Each row was made from one walk, in order. Every step used is in the known rows, and no mark comes twice. Write each row's walk.
Known rows:
sisa/devas/sopu/vuti/dilu/vedakuz: [ 26 -12  27  50 -42 -20  29 -22 -16  32  40   6  -4 -42 -25  -8   7  68
 -20 -11  20 -72  41  -6 -70 -43  -4 -29 -51]
devas/sarov/vuti/dilu: [ 60 -42 -34  36 -42 -18  -4  16  -2 -14   4  25  31  -3  -4 -43 -26  26
 -18  24   2  16  29  32 -48 -53  -3 -30 -14]
befi/vuti/dilu: [ 59   3  16 -11 -42 -11 -17   1 -14  13  28 -25   2 -13  -3 -32 -40  39
  18 -18  18  12  31  13 -38 -10 -24 -32 -42]
sopu/vuti/dilu/vedakuz: [ 42  -9  11  20 -19  -8  24   0  -6  34  32  -6  19 -42 -23   0 -32  38
  -2   9  38 -61  41  -1 -55 -28 -17   0 -39]
vuti/dilu: [ 32 -15  17   0 -50 -29  -3   1  -8  -1  26  -3   6 -16  -9  -8 -25  25
  11  -9  11   0  25   0 -28 -11  -9 -17 -25]
devas/sisa/vuti: [-36   6  -5  -3 -46 -36 -10  24  27   8   0 -20  12  -3   8 -26  14 -18
  -2  -3   8 -18  17  -9 -21 -21  44  -7 -27]
devas/sarov: [ 14 -13 -27   6 -20 -19  -6  -7   9   1   2  -7  23  13   1 -32   7   1
  -6  15  -7   8   2  10 -12 -47  18 -16 -15]
sopu/vuti/sisa: [ 10 -12 -16  27 -22 -24  23   9   9  43  24  11  -2 -29 -21 -55  10  -3
   4  13  33 -32   1  17 -15 -17  20 -34 -33]
befi/vuti: [ 34  17  -2 -28 -17   2  -6 -12 -10  14  24 -25 -13   3  -4 -45  -8  23
   2 -10  18   4  16  21 -10  -1 -15 -37 -39]
sopu/vuti/sarov: [ 30 -13 -28  26   2 -27  21   9  -8  36 -10 -18 -11 -11 -14 -36  -4  35
  10   1  35 -20  10  19 -46 -29  -7 -31 -13]
sisa/vuti/dilu: [ -7 -12  14  12 -53 -50 -11  13  10 -17  15 -30   0 -13   4   3 -15  18
   7 -14   6  -6  45  -4 -23 -24  -6   5 -28]
sarov/devas/sopu: [ 25 -15  18  14 -51 -22   3 -44 -16 -11   1  31 -34 -28 -58 -28  43  10
 -19  18  37   0   1   9  11   8  -1 -58 -33]
zezaz/befi/vuti: [  8  32 -19 -34 -34   1  -7 -16 -13  12  14  -7  12  15  -7 -52  -4  35
  -7  -6  12  16  39   8 -19 -15   2 -22 -36]
devas/sopu: [ 14 -10  17  -8 -53 -18   6 -42 -23  -6   8  10 -39 -15 -30 -14  24  19
  -3 -14  15 -12 -12   4   1   2  -3 -41 -37]
kepop/dilu/vuti/sarov: [ 20 -20 -50  30   3 -11  -9  43  -5  19  33   7 -33  -4 -23 -60   9  66
 -12   2  21   2   4  47  -3  -5 -10  -8  -8]
zezaz/befi/vuti/sarov/devas: [ 40  12 -46  16 -36 -16 -18   1  -3   9  -8 -14  14  14 -27 -79   5  45
  -5  25  40  35  39  20 -29 -29   6 -39 -19]
dilu/vuti/sarov: [ 31 -22 -36  30  -7 -28  31  19  11  16  23  -7  -9   4 -24 -55   2  58
  -4   1  26   0  -6  54 -36 -14   2 -29  -6]
sarov/vuti: [ 34 -17 -21  -3 -21  -4  18  -6  -4 -16  20  23 -15  -5 -11 -41   8  19
 -32  17  14 -11  29  37  -9   1 -11 -41 -24]
zezaz/befi/vuti/dilu/vedakuz: [ 39  21  -7 -12 -57   5  -9  -3 -13  16  38 -19  38  -4 -11 -33 -43  61
  -5  -2  20 -20  59 -11 -48 -37  -8   9 -48]
zezaz/befi/vuti/sarov: [ 29  19 -44  -6 -39 -14 -14   5 -12  16  -2 -37   9  25   0 -67 -16  55
   9  -5  18  21  26  12 -38 -35   2 -20 -22]
sisa/devas/sarov: [-10  -4 -25  27 -20 -31  -5  -2  23   7  29 -17  33  28  24 -43  30  20
 -20  12 -23  -1  26  13 -27 -62  30 -24 -16]
dilu/vuti: [ 13  -8 -12   5  -7 -14  39   1  11  14  40  22  -6  -9 -30 -45  12  38
 -19   1  21  -5   5  50 -19   5   2 -30 -19]
sisa/devas/sarov/vuti/dilu: [ 36 -35 -33  57 -41 -30  -2  21  13 -10  30  13  42  14  19 -54  -4  43
 -32  20 -17  11  52  35 -63 -71  11 -40 -17]
sisa/vuti/sarov/devas: [ -4 -15 -25  45 -31 -50 -14  14  26 -18 -11 -36 -12   1 -13 -36  26  13
  -8  28  30   7  33  13  -2 -30   8 -21 -11]
sopu/vuti/sisa/devas/sarov: [ -7 -13 -42  68 -15 -36  15  20  33  49  30   2  37   2  12 -76  31   7
 -12  27  -2 -22  11  22 -42 -78  52 -38 -22]

Write each row's walk:
[-17 -10 -25  24 -33 -48  -8  18  15 -13  -5 -58 -17  14  12 -23   8  23
   8  -5   9  -9  21   8 -13 -37   8  -1 -14] -> sisa/vuti/sarov
[ 37 -29 -49  20 -17  -7   6   1   3 -14   1  23  16  11  -1 -56   4  13
 -32  32  -2   6  19  40 -20 -45   9 -33 -14] -> devas/sarov/vuti
[ 35 -19 -23  32 -27 -32  -8   1  11  -4   2 -13  -6  -5 -31 -44  16  18
  -4  31  37  11  11  19  -9 -17   0 -41  -8] -> vuti/sarov/devas
[ 32 -18 -23  30 -45 -32 -13  26  20  19 -12  -7  23 -10 -28 -64  14  -5
   2  33  42  10  -5   7 -33 -24  39 -50  -9] -> vuti/sarov/devas/sisa
[ 39 -37 -66  44 -43 -15   1  22  20  -6  16  23  20   4  -3 -87   9  -7
 -26  45   1   1  -2  44  -9 -55  33 -40 -21] -> devas/sarov/vuti/sisa
[ 11 -13 -10  58 -22 -38  25 -15 -15  38  -2 -11 -31  -9 -16 -41  34  63
  -6 -17  22 -28   6  21 -59 -43   9 -57 -20] -> sisa/devas/sopu/vuti/sarov
[ -3 -16  12  33 -69 -51 -20  32  30  -2  -2   3  32 -31 -21 -30  -1 -14
  -1  17  33   7  41 -13 -37 -23  36 -22 -29] -> sarov/devas/sisa/vuti/dilu
[  0  -7  11  14 -54 -31  -4  12  16 -13  37 -42  12 -17   5  13 -20  27
  -8   2  10 -50  58 -16 -23 -34  -4  28 -42] -> sisa/vuti/dilu/vedakuz
[ 35 -17 -27  49 -16 -27   9  30  14  52 -29   9  23 -30 -41 -68  11   0
   2  36  61  -7   4  15 -60 -30  37 -56  -8] -> sopu/vuti/sarov/devas/sisa
[ -5  -1  15  31 -19 -25  31 -35 -15  34  16  17 -31 -19 -20 -27  47  44
 -22 -15  15 -35  18  13 -41 -19   7 -57 -33] -> sisa/devas/sopu/vuti
[ 16  -5   1   4 -42 -18  -5   6  20  15   6  22  26 -20 -35 -52  23 -25
 -13  32  35   4   7   1 -16  -2  41 -48 -23] -> sarov/devas/sisa
[  2 -15 -41  26 -22 -11  -5  46  12  27  63  37 -23 -20 -30 -78  21  28
 -18  13  17 -11  -5  45  29   8  17 -11 -29] -> kepop/dilu/vuti/sisa
[ 10 -21 -36  43 -46 -27  17  19  30  -3  61  15   2   7   5 -84  35  19
 -41  24  -4 -23  31  42 -11 -26  26 -54 -33] -> sarov/vuti/sisa/devas
[-15   0 -13  28 -48 -43   3  11  34  13  65 -14   6   7  11 -62  36  10
 -12   9  -8 -23  15  15  -3 -27  39 -38 -32] -> vuti/sisa/devas
[-26   0  -3  18 -47 -39 -12  18  35  -2  -6   3  18 -14 -18 -39  33 -27
 -19  28  30  -1  28  -4  -9 -13  47 -26 -25] -> sarov/devas/sisa/vuti
[ 26 -23  -2  59 -49 -26  21 -22  -8  29   4  48 -30 -56 -69 -61  45  -2
 -12  32  59 -21 -13  20  -6  -8  22 -72 -40] -> sarov/devas/sopu/vuti/sisa
[ 33  15 -46  17 -55 -17 -23  24   8  34 -20  -6  42   6 -29 -99  -1  22
  -2  27  45  34  20   5 -51 -38  44 -50 -17] -> zezaz/befi/vuti/sarov/devas/sisa
[  -8   20  -64   37  -54  -27  -20   16   28   29   36  -15   56   39
   23 -108   20   29  -18   17  -18   19   29   15  -35  -87   62  -28
  -32] -> zezaz/befi/vuti/sisa/devas/sarov
[ 27 -14  13  30 -20 -16  25 -44 -24  21 -14  48 -35 -49 -66 -33  44  16
 -21  19  57 -13   8  16 -18   3  -5 -67 -31] -> sarov/devas/sopu/vuti
[ 46 -32 -37  59 -38 -11   6  20  22  -6  48  -1  56   7  15 -43  -8  52
 -47  36 -13 -35  62  22 -64 -82   9 -13 -29] -> sisa/devas/sarov/vuti/dilu/vedakuz
[  1  -8 -28   1   5   2  -1  24  -5  16  47  36 -28 -12 -28 -46  19  46
 -26   1  16  -4  15  43  12  18 -12  -5 -20] -> kepop/dilu/vuti
[ 34 -25 -11  35 -26 -26  20 -20 -32  30 -24  -3 -45 -26 -40 -31  13  47
  10 -11  40 -24 -15  16 -44 -24  -9 -49 -22] -> devas/sopu/vuti/sarov
[ 17 -23 -21  51 -71 -26  18  -8   6  -6  46  31 -32  -7 -17 -79  52  32
 -40  10   2 -25   9  39 -12 -23  27 -74 -42] -> sarov/vuti/sisa/devas/sopu
[ 69  -6  -8  30 -45 -13 -17 -25 -24   3 -15 -14 -41 -15 -46 -65  16  47
   4   8  51  22  -6  28 -16 -13 -11 -75 -34] -> befi/vuti/sarov/devas/sopu
[ 48 -30  28  46 -45 -29  17 -27 -29  19  -8  51 -21 -61 -69 -19   9  31
  -4  12  59  -5  17   6 -45  -6 -14 -62 -32] -> sarov/devas/sopu/vuti/dilu
[ 45   7 -30  26 -61 -19 -15 -27 -26   5 -23   4 -19  -1 -51 -75  20  56
  -7  13  45  34  14  14 -27 -25   4 -61 -29] -> zezaz/befi/vuti/sarov/devas/sopu
[ -8 -12 -39  52 -44 -41  -8  19  40  13  44 -11  36  21  22 -74  33   1
 -14  24 -22  -5   5  18 -12 -71  58 -32 -23] -> vuti/sisa/devas/sarov
[ 19 -15  31  47 -44 -39  24 -18 -23  33  20  22 -15 -33 -22 -15  13  58
  -7 -25  18 -25  31   3 -71 -29  -5 -52 -37] -> sisa/devas/sopu/vuti/dilu
[ 46 -33 -20  61 -33 -31  30 -13  -2   2   1  34 -37 -24 -72 -61  38  59
 -18  19  54   7 -20  54 -24  -5   5 -68 -12] -> dilu/vuti/sarov/devas/sopu
